What can hang from each mark:
q786: q47
q368: q47 q812
q76: q47
q161: q812
q47: q76 q368 q437 q646
q646: q47
q774: q812
q437: q47
q812: q76 q161 q368 q774

Each row was made from one small tree. The marks that hang from a mark follow it in brackets, in the order of their numbers. Every link used is in the known rows. Write each row's tree.
Known rows:
q368[q812[q76 q774]]: [-19  14  -2  11  19  -1  -2  38  44 -26 -18   9  26 -20  15   3  25 -40
  32  34  10]
q368[q47[q646]]: [ -2  13  15  -6 -14  10   7  23  35  -1 -12   4  -4  -7   3   1  39 -55
  -3  12  11]
q812[q76 q161 q368[q47] q774]: [-41   6 -18   4  16 -16  -4  45  63 -41 -27  21  29 -22  25  11  34 -38
  36  50  10]
q646[q47[q368 q437]]: [ -8 -11  19   2 -43  33  12  35  17   0 -18   4  -5 -17   4 -23  24 -58
   5 -10  10]
q437[q47[q76 q368[q812[q161 q774]]]]: [  5 -13  23  11 -14  13  -1  39  28  -3 -15  17  23  -9  -6   0   8 -69
  38  26   7]
q786[q47[q76 q368[q812[q774]] q437 q646]]: [  1 -23  38  12 -39  16   3  52  12   7 -13  14   3   1 -15 -17   6 -73
  40  -3   2]
q774[q812]: [  9   0  -2 -11 -28  13   8  18  28 -23 -20   2  11 -18   5  -1  30 -43
  16  13   7]
q774[q812[q76[q47[q368 q437]]]]: [ -3 -21   2  -7 -50  20   8  30  34 -17 -22   9   8 -21   8  -5  42 -50
  25   6  14]
q368[q47[q76 q437 q646]]: [  0   1  18   2 -53  11  10  35  23  16 -11  11  -9   0  -4   6  30 -72
   0   6   8]
q774[q812[q76]]: [ -2  -2  -5  -8 -24  12  10  20  38 -30 -23   4  15 -19  12   3  35 -40
  18  20  11]
q812[q76 q368 q774]: [-30   0 -12  -2   8  -3  -6  40  39 -45 -29   9  26 -23  18  -2  32 -32
  38  31   8]
q812[q76[q47[q437 q646]] q161 q368 q774]: [-35 -21  -8   5  -3  -9 -10  56  40 -36 -27  20  19 -29  19  -2  32 -54
  45  34  11]
q646[q47[q76 q368[q812] q437]]: [ -8 -12  21  12 -64  27   8  50  10   8 -17  10   6 -10  -1 -16   6 -66
  13  -1   5]
q437[q47]: [ 12   2  16  -6 -14  22   3  17  23 -12 -13   5   5 -17   1   0  33 -57
  11  14  15]
q786[q47[q76 q368 q437 q646]]: [ 10 -26  42   1 -57  26   7  44   6   9 -15  11  -8   3 -17 -20  16 -73
  24 -15   5]
q47[q76 q437 q646]: [ 10 -13  21   2 -51  16   7  39   4   9 -15   7  -7  -1  -9  -3  14 -76
   8   1   6]
q646[q47]: [ -8   4  13  -4 -25  22   8  28  17 -19 -19   2   5 -26   9 -15  27 -46
   0   3   8]
q47[q368]: [  6  -1  18  -8 -11  24   2  29  26  -5 -18   3   6  -6  -2 -14  30 -47
  13   0  10]
q812[q161 q368 q774]: [-21   2 -14  -1  20 -11 -10  43  37 -40 -27  14  29 -23  13  -1  18 -39
  37  37   3]
q161[q812[q76[q47[q437 q646]] q368 q774]]: [-28  -8  -3   4 -46  -3  -5  37  34 -35 -31  17  12 -29  15  -4  33 -44
  44  28  14]

Write each row's tree:
[  5 -19  18  -7 -50  28  -2  41  16   8 -14   9  -5 -16  -2 -15  45 -59
  17 -13  14]  q76[q47[q368 q437]]
[ -3   9  14  13 -51   6   5  44  27  19  -8  12  -1   2   0  11  17 -72
   8  20   7]  q368[q47[q76 q437 q646] q812]
[-18  -8 -16  -1 -36  -2   7  35  49 -28 -26  12  12 -15  19  11  27 -52
  23  36  11]  q774[q812[q76 q161 q368[q47[q437 q646]]]]
[-28   0  -8   0 -38  -4  -8  35  37 -44 -33  17  23 -33  17  -2  37 -32
  46  34  13]  q161[q812[q76[q47] q368 q774]]
[ -7 -21  20  -3 -34  23   2  40  28  -4 -18   8  -3 -15   5 -12  44 -61
  17   0  18]  q812[q76[q47[q368 q437 q646]]]
[ -3 -23  25  21 -22   7   1  56  23  14 -15  17  10   2 -10  -7  -6 -81
  38  16   2]  q47[q76 q368[q812[q161 q774]] q437 q646]
[ -5 -17  24   5 -65  31  11  42   6   6 -19   9   0 -11  -3 -19  14 -66
   9 -10   6]  q646[q47[q76 q368 q437]]
[ -4 -16  31  10 -21  18   4  48  31  -2 -14  11   0  -2  -2 -15  16 -67
  28   6  12]  q786[q47[q368[q812[q76 q161]] q437 q646]]
[-11 -18  30  14  -9  13   3  49  35  -6 -15  14   4  -7  -2 -16  15 -65
  40   8   9]  q786[q47[q368[q812[q76 q161 q774]] q437 q646]]
[  8 -19  38  -2 -35  29   6  37  16   3 -14   5 -12  -1 -11 -23  25 -66
  19 -15   9]  q786[q47[q368 q437 q646]]
[ 13 -10  26   5 -37  23   0  35  19   4 -13  10  14  -4  -9  -1  12 -68
  25  15  10]  q437[q47[q76 q368[q812]]]
[  2 -11  21  13 -13  16   2  45  31  12 -13   7  -2   2  -2 -10   7 -73
  19  12  10]  q47[q368[q812[q161]] q437 q646]
[ -2  -9  -7  -7 -68   5   6  34  24 -13 -22   7   4  -8   4   5  22 -56
  19  17   4]  q774[q812[q368[q47[q76 q437 q646]]]]
[  5 -16  19  -7 -45  20  -1  37  11   3 -13   6 -11 -19   0 -11  42 -66
  10  -6  14]  q76[q47[q437 q646]]
[-28  10   5  19  -3  -1   5  41  54  -1 -11  14   6 -11  14  10  30 -60
  23  32  12]  q368[q47[q437 q646] q812[q76 q774]]
[ -2  -4 -18 -10 -28   0  -1  30  34 -36 -27   7  21 -18  12   3  18 -41
  25  31   5]  q774[q812[q161 q368]]
[-17   4   8  22 -15 -10   3  51  43   8 -10  23  12  -7   3  13  10 -73
  27  37   4]  q368[q47[q76 q437 q646] q812[q161 q774]]
[-32  16  -9  21   6  -8   6  45  66  -8 -13  22  19 -17  20  17  31 -53
  28  44  13]  q368[q47[q437] q812[q76 q161 q774]]
[  5 -19  32  12  -8  11  -1  39  25  -1 -13  14  17  -6 -10  -3   1 -79
  38  25   7]  q437[q47[q76 q368[q812[q161 q774]] q646]]
[-13  14  -3  11  29  -7  -6  40  43 -22 -16  13  28 -21  11   3  14 -45
  32  39   6]  q368[q812[q161 q774]]
[-24  -4   1  16  12  -5  -6  52  45 -18 -16  18  21 -25  15   2  24 -57
  37  36  12]  q368[q812[q76[q47[q437 q646]] q161 q774]]
[ -8   2 -18  -9 -33  -2   2  31  43 -30 -24  10  19 -16  14   9  26 -43
  20  34   6]  q774[q812[q161 q368[q47]]]
[-16   0   0  -5 -57   3  -6  33  29 -35 -31  11  11 -23  14  -3  34 -41
  27  28  16]  q161[q812[q76[q47[q646]] q368]]
[ -5  -3  -9  -4 -11   4   8  25  47 -34 -25  11  22 -21  15   6  29 -43
  21  31  11]  q774[q812[q76 q161]]
[-21  -4   8   4 -26   5  -1  28  43 -28 -28  18  19 -29  10  -8  40 -39
  42  22  15]  q161[q812[q76[q47[q368]] q774]]
[-12  12  -3   0 -63   3   2  26  32 -17 -26  10  -1 -12  10   2  27 -47
  17  25  13]  q161[q812[q368[q47[q437 q646]]]]
